Known rows, with every step that occurs
y/m/t/z/j/p: [4.96, -0.35, -0.32, -0.12, 0.82, -5.98, 1.75, 1.56, -1.69, 3.06, 1.02, -1.36, 1.03, -1.36, -0.40, 1.22, 0.91, 0.85, -0.96, -2.00, 0.01, 0.02, 1.33]
n/z/t/m: [0.41, -0.65, 0.72, -0.34, -1.41, -4.68, 2.30, 1.82, -0.73, 1.13, 1.47, 1.54, -0.76, 0.18, 3.48, -0.40, -3.38, 0.83, 0.07, 1.25, -0.73, 2.65, 2.47]
z/y: [1.29, 1.53, -1.33, 3.35, -0.39, -1.15, 1.12, 2.47, 1.29, -2.38, -1.50, -0.03, -0.87, -0.73, -0.47, -0.51, -1.01, 1.55, -2.59, -0.65, 0.70, 0.59, -0.98]
t/m/j/p: [0.22, -2.38, -2.13, -2.73, 0.16, -4.35, -0.63, 0.38, 0.05, 2.58, 1.25, 0.96, 1.94, 2.92, -2.60, 0.15, -3.23, -0.85, -1.99, -1.28, -1.12, -1.51, -0.15]
y/m: [0.25, -1.61, 0.88, -1.37, 0.83, -3.06, 0.62, 0.29, -3.33, 1.84, -1.42, 1.05, 1.42, -0.95, -1.10, 2.07, -0.25, -0.54, 0.74, -0.44, -0.41, 1.65, 1.27]
t/z/y/m/j/p: [1.60, 0.18, -2.52, 0.16, 1.23, -5.46, 0.20, 1.49, -1.46, -0.16, -0.90, 0.52, 1.75, -0.63, -3.62, 2.56, -2.40, 0.99, -3.13, -3.86, -0.51, -0.55, 0.74]
n/z/a/c: [0.80, 3.17, 2.29, 2.46, -0.36, -1.37, 0.54, 0.61, -2.21, 1.25, 3.39, -1.48, 0.50, -2.22, 2.55, -1.21, 0.32, -0.26, -1.14, -1.37, -1.02, 0.80, 1.88]
j/m/t/z/y: [3.44, 0.79, -1.98, 4.21, 2.28, -2.50, 1.69, 2.74, -0.31, -0.57, 0.34, -1.04, -2.86, -1.00, 0.98, 0.65, -0.55, 1.07, -1.15, 1.52, 1.85, 2.18, 0.51]
m/t/z: [2.57, 0.18, -0.35, 1.42, 2.03, 0.90, -0.36, 0.20, -0.20, 1.74, 2.08, -0.30, -1.96, -1.95, 2.14, 0.23, 1.09, 0.37, 1.04, 2.46, -0.65, 1.59, 1.16]
j/m: [-0.35, -1.27, -0.48, -0.59, 0.97, -2.94, 1.53, 0.12, -2.04, 0.23, -0.07, -1.01, -0.38, 1.90, -0.57, 1.45, -0.59, -0.97, 0.68, -0.02, 2.35, 0.16, 0.61]
n/z: [-0.48, 1.11, 0.99, 0.77, -0.65, -0.71, -0.91, -0.45, -0.37, -2.53, 0.04, -0.15, 0.08, -0.21, 2.50, 0.34, 0.55, -0.31, 0.69, -1.93, 1.78, 2.06, 1.20]
t/z/a/m/j/p: [0.48, 0.73, -1.49, -2.16, 0.74, -2.14, -1.79, -0.69, -1.50, 2.60, 3.43, -1.26, 0.74, -0.53, -1.64, 2.67, -0.64, 1.33, -2.10, -4.54, -1.93, -2.13, 1.62]
n/z/j: [1.61, 1.55, 1.73, 2.34, -2.26, -2.48, 0.48, 1.65, -0.36, -1.07, 1.89, -2.08, 1.64, -0.23, 2.59, 0.41, 0.86, 1.55, -0.15, -3.20, 1.56, 0.99, 0.88]
y/m/j: [-1.23, -2.69, -0.18, -1.20, 0.62, -2.46, -1.25, 0.16, -2.85, 2.87, 0.97, 1.21, 3.62, 0.05, -2.71, 2.35, -1.77, -1.15, 0.06, -1.96, -1.39, 0.02, 0.90]
t/m: [0.82, -1.89, 0.14, -1.11, 0.05, -2.14, 0.77, 1.55, -1.13, 2.81, 0.41, 1.17, -0.35, 1.71, 0.65, 0.25, -2.17, 0.53, 0.13, 2.98, -1.42, 1.58, 0.73]
m/y: [0.29, 0.52, 0.81, 1.28, -0.80, -1.31, -1.74, 1.66, 1.47, 1.02, -1.12, -1.80, -0.33, 0.06, 3.20, 0.91, 1.64, -0.30, -1.37, 1.62, -0.22, 0.97, -1.40]
z/y/m/j/p: [0.66, -1.10, -2.43, -0.41, 0.52, -5.97, 0.05, 1.11, -0.82, 0.09, -1.37, 0.87, 2.81, 0.32, -4.44, 1.27, -2.50, -0.63, -3.44, -4.60, 0.17, -1.08, -0.36]
m/j/p: [-0.34, -0.89, -2.21, -1.80, 0.12, -2.64, -1.28, -0.91, 0.96, 0.28, 0.84, -0.03, 2.15, 1.57, -3.10, -0.05, -1.49, -1.34, -2.16, -3.67, 0.02, -2.88, -0.82]
n/z/y/m/j: [-0.55, -0.69, -0.40, 2.05, -0.02, -3.98, -1.05, 1.71, -2.13, -0.91, -0.10, 0.96, 3.05, -0.72, -1.15, 2.26, -2.14, -0.11, -1.41, -3.99, 0.49, 2.13, 1.08]
z/j/m: [1.62, -0.76, 0.14, 0.89, -0.64, -4.64, 2.55, 1.98, -1.93, 1.26, 1.45, -2.72, 1.11, 1.91, -0.21, 1.50, -0.34, 0.59, -0.05, -1.42, 2.28, -0.72, 0.41]
a/m: [0.15, -0.89, 1.74, -1.93, 0.23, -1.58, 0.39, -0.39, -0.62, 2.27, -0.45, -0.70, -0.01, -0.46, 0.00, 1.60, 0.24, 0.52, -0.68, -0.08, -0.48, -0.25, 1.25]
t/z/j/m/a: [1.74, 0.56, -1.01, 3.70, -0.14, -3.63, -0.94, 1.01, -4.39, 0.69, 2.66, -4.93, -0.86, -0.07, 0.91, 4.29, 1.43, 0.59, 1.71, -1.00, 1.64, 1.05, 1.53]

Rows
[0.71, -0.18, -1.26, 3.82, 0.13, -3.82, -2.05, 1.24, -3.95, -0.41, -1.49, -1.39, -0.28, -2.18, -1.08, 2.90, 0.67, -0.83, 0.03, -1.39, 0.32, 3.16, 0.55]	z/y/m/a
[0.98, 1.76, 0.84, -0.51, 0.64, 0.56, -0.64, 0.20, -3.05, 2.87, 3.19, -1.48, -1.73, -2.44, 1.63, 3.18, 1.13, 3.07, 0.01, -1.14, -2.20, 1.03, 2.80]	t/z/a/m
[0.38, 0.64, -0.49, 4.30, -0.29, -4.34, -2.61, 0.88, -4.29, -2.26, -1.40, -1.48, -0.20, -2.35, 0.72, 3.13, 0.93, -1.01, 0.60, -2.85, 1.67, 4.71, 1.42]	n/z/y/m/a
[2.72, -1.12, 0.38, 0.31, 2.70, -1.55, 0.19, 0.49, -2.89, 3.16, 0.84, 0.60, -0.84, -2.58, 1.15, 1.93, 0.90, -0.11, 1.62, 2.05, -0.98, 2.94, 2.32]	y/m/t/z
[-0.70, -2.89, -0.93, -0.99, -0.03, -1.64, -1.10, 1.23, -0.91, 3.70, 2.73, 1.31, 2.10, 2.28, -1.03, 0.80, -3.44, -0.21, -0.42, 1.23, -2.20, -0.02, 0.33]	t/m/j
[4.50, -0.54, 1.06, 1.97, 0.63, -3.26, 1.46, 2.48, -2.57, 4.13, 2.56, -1.32, 0.91, -2.39, 1.49, 1.81, 1.19, 1.78, 0.73, 0.30, -1.00, 1.75, 1.85]	y/m/t/z/j
[2.26, 1.19, -0.48, 2.38, 1.17, -3.46, 1.75, 2.81, -2.93, -0.57, -2.27, 0.84, -0.44, -2.71, -0.74, 3.16, -1.14, 2.61, -1.27, -0.34, -0.44, 2.75, 1.81]	t/z/y/m
[-0.62, 2.56, 0.16, 1.47, -1.00, 0.93, -2.07, -0.15, -2.33, -1.10, 3.52, -0.73, -0.48, -1.24, 3.14, 0.26, 1.24, 0.61, 0.98, -3.83, 0.40, 2.63, 1.36]	n/z/a
[2.40, -1.10, 0.28, 2.77, 1.21, -4.14, 0.19, 1.72, -1.41, 0.26, -0.82, 0.85, 0.01, -2.23, 1.60, -0.19, 0.52, -1.45, -0.09, -0.76, 1.59, 4.54, 0.97]	n/z/y/m/t
[1.17, -0.52, 1.41, 0.10, 0.68, -0.50, -1.98, -0.58, -1.47, 3.45, 4.13, -1.09, -1.06, -1.90, 3.65, -0.20, 2.38, -1.03, 1.00, -1.59, -0.01, 2.92, 1.91]	n/z/a/m/t
[0.95, -1.08, 0.93, 0.22, -0.72, -3.23, -1.16, 3.06, 0.39, 3.61, -0.70, -0.72, -0.74, 1.43, 3.73, 1.14, -0.31, 0.28, -1.22, 4.30, -1.37, 2.38, -0.78]	t/m/y
[-0.47, 1.43, 0.77, 0.76, -1.64, -2.87, 1.75, 0.27, 0.37, -1.87, 1.15, 0.40, -0.47, -1.64, 3.11, -0.59, -1.40, 0.26, -0.08, -2.02, 0.73, 1.20, 1.89]	n/z/t
[2.83, 1.99, 0.83, 5.10, 1.31, -4.94, 0.72, 2.04, -4.39, 1.59, -0.76, -2.23, -0.28, -3.97, -0.39, 2.55, -0.23, 0.09, -1.66, 1.50, -1.48, 1.82, 2.19]	t/z/y/m/a/c
[2.20, -0.76, -0.71, 0.91, 2.84, -1.43, 0.78, 0.31, -1.78, 1.77, 2.02, -1.10, -2.27, -0.31, 1.61, 1.48, 0.57, -0.38, 1.61, 2.39, 1.21, 1.70, 1.63]	j/m/t/z
[2.84, -1.96, -0.49, 2.17, 1.76, -3.60, 0.87, 2.10, -1.09, 2.29, -0.74, 1.12, 0.01, -2.05, -0.32, -0.43, 0.09, -1.22, -0.59, 0.65, 0.35, 2.99, 0.05]	z/y/m/t
[1.02, -0.36, 2.05, 2.04, 0.84, -4.74, -0.12, 0.02, -4.56, 3.61, -0.23, -1.98, 1.41, -2.50, -0.89, 1.53, 0.44, -2.63, -0.03, 1.19, -1.34, 0.88, 1.82]	y/m/a/c
[4.86, 0.83, -1.02, 0.94, 0.22, -3.76, 1.15, 1.37, 0.84, 1.67, 2.00, -2.16, -0.09, -0.70, 0.51, -0.23, 1.07, 1.23, -1.52, -1.71, 0.20, -1.17, 0.30]	m/t/z/j/p
[0.40, -0.26, 2.38, -0.55, -0.53, -2.66, -1.41, 1.38, 0.91, 3.00, -1.37, -2.48, -0.43, -0.37, 3.05, 2.34, 1.79, 0.23, -1.93, 1.42, -0.60, 0.72, -0.23]	a/m/y
[0.83, 2.59, -0.42, 4.07, -0.92, -1.78, 0.17, 2.02, 0.89, -4.69, -1.37, -0.27, -0.78, -1.04, 1.80, -0.14, -0.54, 1.33, -1.90, -2.46, 2.25, 2.51, 0.16]	n/z/y
[2.56, 0.61, 0.04, 1.57, 0.14, -3.86, 2.69, 2.36, -2.70, 0.95, 1.91, -2.98, 0.04, 0.83, 0.58, 3.00, -0.20, 2.35, 0.26, -0.68, 1.59, -0.16, 1.61]	t/z/j/m
[2.46, 1.06, 0.85, 2.68, -0.70, -4.82, 0.69, 3.70, -1.01, 1.96, 0.60, -4.47, -0.34, 0.77, 3.69, 3.62, 1.43, 1.89, -1.15, 0.98, 1.29, 0.79, 0.03]	t/z/j/m/y
[-1.25, -1.96, 0.61, -1.66, 0.24, -1.13, -1.46, -0.46, -0.28, 3.17, 2.00, -0.41, 2.30, 0.45, -1.71, 2.04, -1.25, -0.22, -1.09, -1.61, -1.39, -1.75, 0.82]	a/m/j
[2.25, 0.37, -0.51, 1.21, 1.97, 0.07, -1.17, 0.73, -4.50, 4.08, 4.26, 0.04, -1.38, -3.34, 1.96, 1.63, 1.67, 0.84, 1.81, -0.15, -2.23, 3.38, 2.39]	y/m/t/z/a
[0.03, -0.60, 0.35, 0.78, 0.12, -3.90, -0.46, 1.74, -0.30, 1.23, -1.34, -2.70, -0.63, 1.74, 2.56, 2.09, 1.08, -1.18, -0.86, 1.52, 1.90, 1.15, -0.82]	j/m/y
[3.28, 2.31, 1.13, 2.95, 1.75, 0.06, 0.93, 1.07, -1.98, 4.75, 4.90, -1.54, -1.15, -3.43, 2.25, -1.19, 0.77, 0.26, -0.92, 2.18, -2.97, 0.44, 1.87]	m/t/z/a/c
